Each row was made from one path, in order. Every step used is in the known rows, and no mark comes twice. Write each row's path.
In the rows, zero is written as 128.
Known rows
l-c-x-m: [132  95 139 149 137 113 128  59 125 136 118 134 124 148 126 137 128 191
 118 127  89 115 144 148  95  98 107 144  88 167 110 173 120 177 126 137
 153]
u-l-c-x-a: [122 114 105 152 149  86  80 114  66 125 128 120 171 158 120 127  78 148
 140 131 116 127 103 124 111 141 148 154 141 117 108 124  76  88 168 101
 139]
l-c: [114 170  88 119 139 131 122 127 112 128 110 119 146 150 149 142 148 156
 129 135  98 125 177 139 104 116 102 107 126 131  97 155 137 149 114 110
 126]
p-a-x: [117 177  94  90  85 125 135 175 177 132  95 104 129 141 119 145 170 120
 143 118 143 160 175 130 155 114 145 125 155 119 212 134 142 111 114 121
  75]
e-c: [162 181 126  78 106 131  79 108 143 101  93 114  60 151 125 130 165 103
 128 134  93 148 158  95 140 143 122 134 100 121 139 156 144 149 114 112
 138]
r-a-x: [145 204 104  88 114 151 150 188 203 117 131 157 130 153 138 176 165 104
 117 135 131 148 163 115 140  85 129 124 154 174 164 121 161  98 122 145
  87]
l-u: [122 131 135 125 117 151 129 123 143 129 129 108 127 103 148 133 101  76
 138 130 116 121 122 134 136 146 124  73 124 113 116 112 112 142 128 122
 134]
a-l-u: [130 121 138 118 127 164 123 147 124 131 137  91 119 101 123 127  85 108
 129  99 133  94  97 163 136 120  90  82 126 127 126  66 136 159 182 102
 137]
p-a: [137 155 112 110  98 122 122 163 130 147  96 108 120 124 114 139 158 120
 144 123 156 149 172 133 172 134 164 121 123 106 175 146 140 136  99 135
 130]
r-a: [166 172 121 115 125 146 138 174 152 129 131 160 123 132 133 163 153 100
 121 139 141 131 154 115 155 106 149 118 127 162 128 128 157 117 111 153
 139]
r-a-p: [149 137  89 131 153 133 144 198 182 131  98 155 152 132 116 154 137 118
 150 105 145 141 169 102 134  90 168  96 118 168 126 128 164  90 134 153
 138]
x-m-l-u: [129  70 153 151 131 170 159  66 153 127 161 137 113  95 147 143 129 123
  94 111 124 139 112 107 141 146 109 135 107 129  68 100 159 185 116 186
 155]
j-p-a-l-u-z: [158 124 161 136  96 126 168 169  90 171 172  84 164 135 131 103  86 133
 215  91 176  84 111 102 156 179 126  65 156  89 153 103 121  89 158 121
  92]
x-a-p: [107 104  66 128 155 107 110 182 166 119  66 117 143 128 114 148  98  97
 148 122 136 218 138  87 130 139 152 115 126 158 106 124 136  82 160 117
 127]
m-l-u-z: [151 139 136 136 145 176 165 106 119 116 165 112 141  96 163 145 103 104
 153 138 143  97 126  60 126 165 118  89 141  95  87 118 117 142 116 196
 108]
u-x: [113 154 132 106 107 117 133 129 139 125 134 127  83 113 130 107 154  98
  98 149 122 160 127 155 111 120 119 147 147 113 148 139 145 151  85 108
 112]
p-a-l: [144 140 112 105 104 131 115 185 109 144 103  81 119 128  94 125 138 145
 133  92 176 123 148 166 165 112 131 123 124 121 185  99 163 148 156 114
 128]
c-l-u-x: [102  68 183 108  95 119 125 109 141 163 146 133 123 126 134  75 102  71
 148 152 124 130 113 191 102 152 111 115 157  98 137 135  73 139 117  55
 131]
l-c-e: [131 169  70 143 156  96 133 141  98 119  64 133 146 190 152 153 161 174
 147 179 106 124 187 157 113  96 108 110 144 135  80 147 139 168  77  80
 148]
r-a-l: [177 166 125 101 135 158 128 193 136 131 138 138 111 139 116 152 136 123
 110 112 162 108 131 150 149  84 113 123 130 179 135  83 175 131 163 127
 137]
a-l-u-x: [119 104 171 134 119 139 131 132 109 150 171 103 101  92 121  89  86  97
 109 106 144 109  68 193 104 114  74 117 155 119 139  69 137 162 150  82
 120]
m-l-c: [116 141  76 145 138 156 134 114 107 115 115 128 142 134 157 145 165 169
 114 136 113 138 177 108 103 128 116 126 125 133  67 138 169 154 106 166
 122]
x-u: [ 95 160 131 117 136 134 121 127 164  79 111 148 119  96 147 125 147 115
 107 149 127 107 119 111 140 136 151 126  81 122 139 159 127 121 112 126
 140]
p-j: [104 142 117 118 148 147 131 164 128 134  82 124 139 108 133 168 134 105
  91 109 113 136 150 146 162 122 137  92 123 114 105 146 123 175 126 143
 134]
c-x: [147 134 120 137 105 136  97 117 145 108  93 110  97 107 127 127 116 113
 136 137 115 122 132 139 132 123 161 124 106 139 168 149 113 140 135 156
 122]
p-a-l-u: [146 100 148 130 108 142 119 165  99 169 138  81 138 103  97 114  94 116
 151  81 175  97 110 170 163 126 122  85 130 113 164  73 136 146 167 109
 137]
m-l: [132 147  83 124 115 172 130 123 145  94 107 121 101 100 152 139 159 126
 102 134 134 152 155  98 140 139 141 139 119 121 114 123 167 150 109 185
 121]
j-p: [119 162  96 120  88 131 136 144 157 112 106 128 118 137 169 116 142 119
 157 129 103 162 146 103 152 173 152 106 129 117 120 147 151 105 114 123
 103]
x-a: [127 136  98 103 129 126 109 153 139 117  96 120 116 126 134 155 123  79
 112 156 125 204 124 113 155 150 136 142 137 147 114 128 125 110 132 117
 125]
j-p-a-r: [123 143 123 100  67 129 167 155 133 170 124 142 147 119 113 104 199 101
 180 136 120 171 177  89 188 175 194  93 163  93 155 178 122  60  72 161
 115]
u-l-c: [106 198  83 107 157 121 112 133  91 120 134 123 173 161 138 139 133 169
 130 101 111  86 163 129 103 129 121 114 138  78  90 129 115 145 123  79
 141]

Write each row's path
[116 194  61 138 176  84 119 143  67 109  97 137 173 198 143 145 150 190
 144 140 111  87 179 155 115 109 121 122 150  81  82 126 120 159  89  51
 163] | u-l-c-e
[ 85 188 122 112 154 115 111 132 133  72 151 151 142 105 135 117 133 137
 109 113 135  70 104 108 140 146 170 135  96  64 137 130 101 109 119  91
 156] | x-u-l
[127 140 109 127  62 108 141 168 136 147 102 115 140 135 139 115 159 123
 178 116 143 168 158 104 180 174 189 110 134  98 170 160 151  89  97 130
 109] | j-p-a
[136  85 136 123 140 142 108 154 111 142 141  96 134 109 122 130  56  73
 120 117 146 152  66 147 150 145  92 106 142 155 103  56 126 120 201  90
 139] | x-a-l-u
[113 109 167 138 110 125 139 111 133 148 165 129 107  92 133  97 110  69
 119 135 124 137  93 158 109 137 106 110 155 101 133 113 118 143  96 106
 119] | l-u-x
[ 62 215 101  91 140 126 125 145 177  59 146 148 145 125 136 131 146 139
 108 110 119  81 109 100 130 130 149 140 125  77 177 116 103  87 137  87
 103] | a-x-u-l
[135  63 116 158 141 149 122  82  89 147 132 151 148 106 111 134 150 122
 119 182  99 172 141  81 118 147 142 157 163 163  73 153 100  72 123 221
 123] | m-l-c-x-a-r
[128 120 115 122 130 158 153  84 161 103 128 143  89 116 142 151 172 152
  72 121 122 165 144  99 140 135 123 171  98 145  85 124 183 183 105 190
 149] | x-m-l
[145  99 135 107 123 135 106 107 130 137 109 135 122  92  98 135 132  54
 126 182  96 186 122  98 152 145 163 138 152 156 139 153  72  70 131 178
 128] | c-x-a-r
[102 111 147 171 142 115 101  86 120 108 115 148 141 112 139 107 119 173
 137 157 103  67 112 138  94 113 143 128  77 140 143 182  91 109 128 137
 138] | l-c-x-u
[182  87 170 155 153 124 142 119 104 164 156 153 133 165 106 145 113 201
 111  97 132  77 122 173 102  52  87 160 105 219 116 115 158 157 176 151
 165] | r-a-l-c-x-m
[142 103 147 131 116 122 125  71 158 117 106 126  86 119 126 129 126 144
 110 125 109 135 122 139 131 113 139 157  83 157 152 151 128 179 127 155
 153] | c-x-m
[121 152 106 147 140 108  90 105  77 117 128 118 160 149 128 119 103 180
 147 101 106  63 144 143  90 122 149 122 128  90 130 137  84 128 145 112
 136] | u-l-c-x
[112  77 135 204 145 144 108  71 117  89 125 153 140 103 149 103 129 192
 124 156 124  79 111 111  97 131 155 152  74 137 112 165 117 111 132 200
 131] | m-l-c-x-u
[ 94  22 103 200 191  90 110 165  97 167  51 122 207 143 101 149  61 154
 145  98 109 168 123 134 112 112 152  95 124 166  77 158  88  90 185 151
 126] | l-c-x-a-p-j
[149 144 119 107 126 171 191 131 209 115 155 182 109 147 142 181 190 149
  75 120 131 164 150  89 143  88 119 184 137 190 118 106 197 132 115 205
 104] | r-a-x-m-l
[133  55 211 137 108  99 163 116 108 194 189 111 106 107  75  88 111 133
 101  82 171 125  74 200 134 109  87 156 136 118 161  78 152 173 130  91
 154] | p-a-l-u-x-m
[113 115 130 113 118  96 125 139 126 136 131 133  96 120 122 120 127  67
  99 165 131 218  91 137 122 145 119 182 165 141 129 124 130 107 105  96
 110] | u-x-a
[177  74 170 144 149 136 114 124  86 139 162  82 135 113 120 126  15  94
 164 136 161 105  50 111 118 152 106 109 145 157 138  86  66  98 209 136
 108] | c-x-a-l-u-z
[138 134 110 125  78 120 137 190 118 149 106  95 129 141 122  99 140 155
 169  84 167 141 137 144 178 157 155 117 137 117 176 108 174 101 152 105
 110] | j-p-a-l
[ 94  40 137 159 143  93 130 140 145 160 131 127 148  97 108 103  58  62
 148 126 133 206  72 124 107 141 123 118 157 133 103  99 110  77 141  96
 122] | l-u-x-a-p
[119  80 155 168 109 154 148  93 129 137 175 136 105  77 144  99 119  86
 102 140 138 148  91 136 112 151 116 135 151 105 105  99 142 151  94 163
 117] | m-l-u-x
[134 101 103 155 163  58 125 155  53 152 104 132 126 193 118 116 130 162
 113 178 139 171 100 202  91  95  53 185 187 160  86  94 145 134 120  34
 132] | u-x-a-l-c-e
[161  75 226 136 141 125 179 125 129 181 218 165 104 117  98 122 108 115
  82 100 157 105  57 189 121  83  64 155 144 175 116  64 167 164 141 112
 161] | r-a-l-u-x-m
[103 135 142 149 141 114  93 105 128  74 140 140 134  97 121 100 102 145
 127 126 132  51  83 118 130 142 192 147  85  79 174 138  77  95 143 121
 154] | c-x-u-l
[116  98 145 129 116 132 173  73 144 120 159 152  64 110 131 117 179 138
  59 138 133 180 120 128 109 127 109 209 121 134 103 127 184 183  71 169
 133] | u-x-m-l
[165  60 186 173 148 153 170  39 125 130 181 124 118  96 144 134  86 138
 137 129 133  97  98  73 114 145 122 130 108 129 103 131 103 161 129 230
 127] | c-x-m-l-u-z
[182 104 164  91 106 123  74  76 121 129 108 136  74 122  85 124 150  51
 135 175  73 186 122  71 147 158 159 159 136 155 144 176  74  68 132 163
 141] | e-c-x-a-r
[146 167 146 113 144 147 151 118 121 127 163 106 145 117 157 148  91  88
 165 137 131  88 131  87 124 153 113  62 139  98 112 129  85 140 116 136
 107] | l-u-z
[ 75 181 114 125 173 111 112 116  97  91 157 154 182 138 138 116 134 181
 121 112 115  53 129 119 107 134 140 125 101  72  99 145 100 107 117  80
 157] | x-u-l-c
[186 156  97 151 172 113 139 194  83 148 104 153 155 207 134 161 155 193
 135 150 147  83 167 182 122  49  84 124 150 190  90  93 180 152 122  87
 155] | r-a-l-c-e
[ 65 185 109 115 137  92 128 152 122 116 157 146 200 159 116 119 158 198
 145  92 140  67 150 116 125 117 151 136 137  64 178 141 100  77 121  75
 104] | p-a-x-u-l-c
[180 139 150 118  92 121  65  85 131 101  84 104  48 142 118 112 138 110
 152 134  94 123 135 105 128 139 153 145  88 139 174 167 108 135 139 141
 128] | e-c-x
[126  79 160 178 132 101  97 134  80 143 122 114 154 129  89  88 109 211
 147 107 164  49 103 174 119 100 143 135  81 135 184 146 112 107 170 128
 141] | p-a-l-c-x-u
[ 99 143  90 114 138 154 171  85 170 113 136 146 134 163 152 160 186 202
  84 110  95 162 176 111  90  96  75 169 133 157  84 133 182 174 116 165
  94] | a-x-m-l-c
[ 98 220 119  75 149 134 161 141 187  71 141 140 138 134 162 149 147 132
 136 156 122  95 130  60 107 126 120 123 123 114 169 163  96  92 113 130
  63] | a-x-u-z
[138  77 209  90  80 111  89  83 132 155 141 137  79 161 117  61 117  65
 161 142 102 133 120 166 105 175 104 133 137  98 141 155  76 137 114  44
 135] | e-c-l-u-x
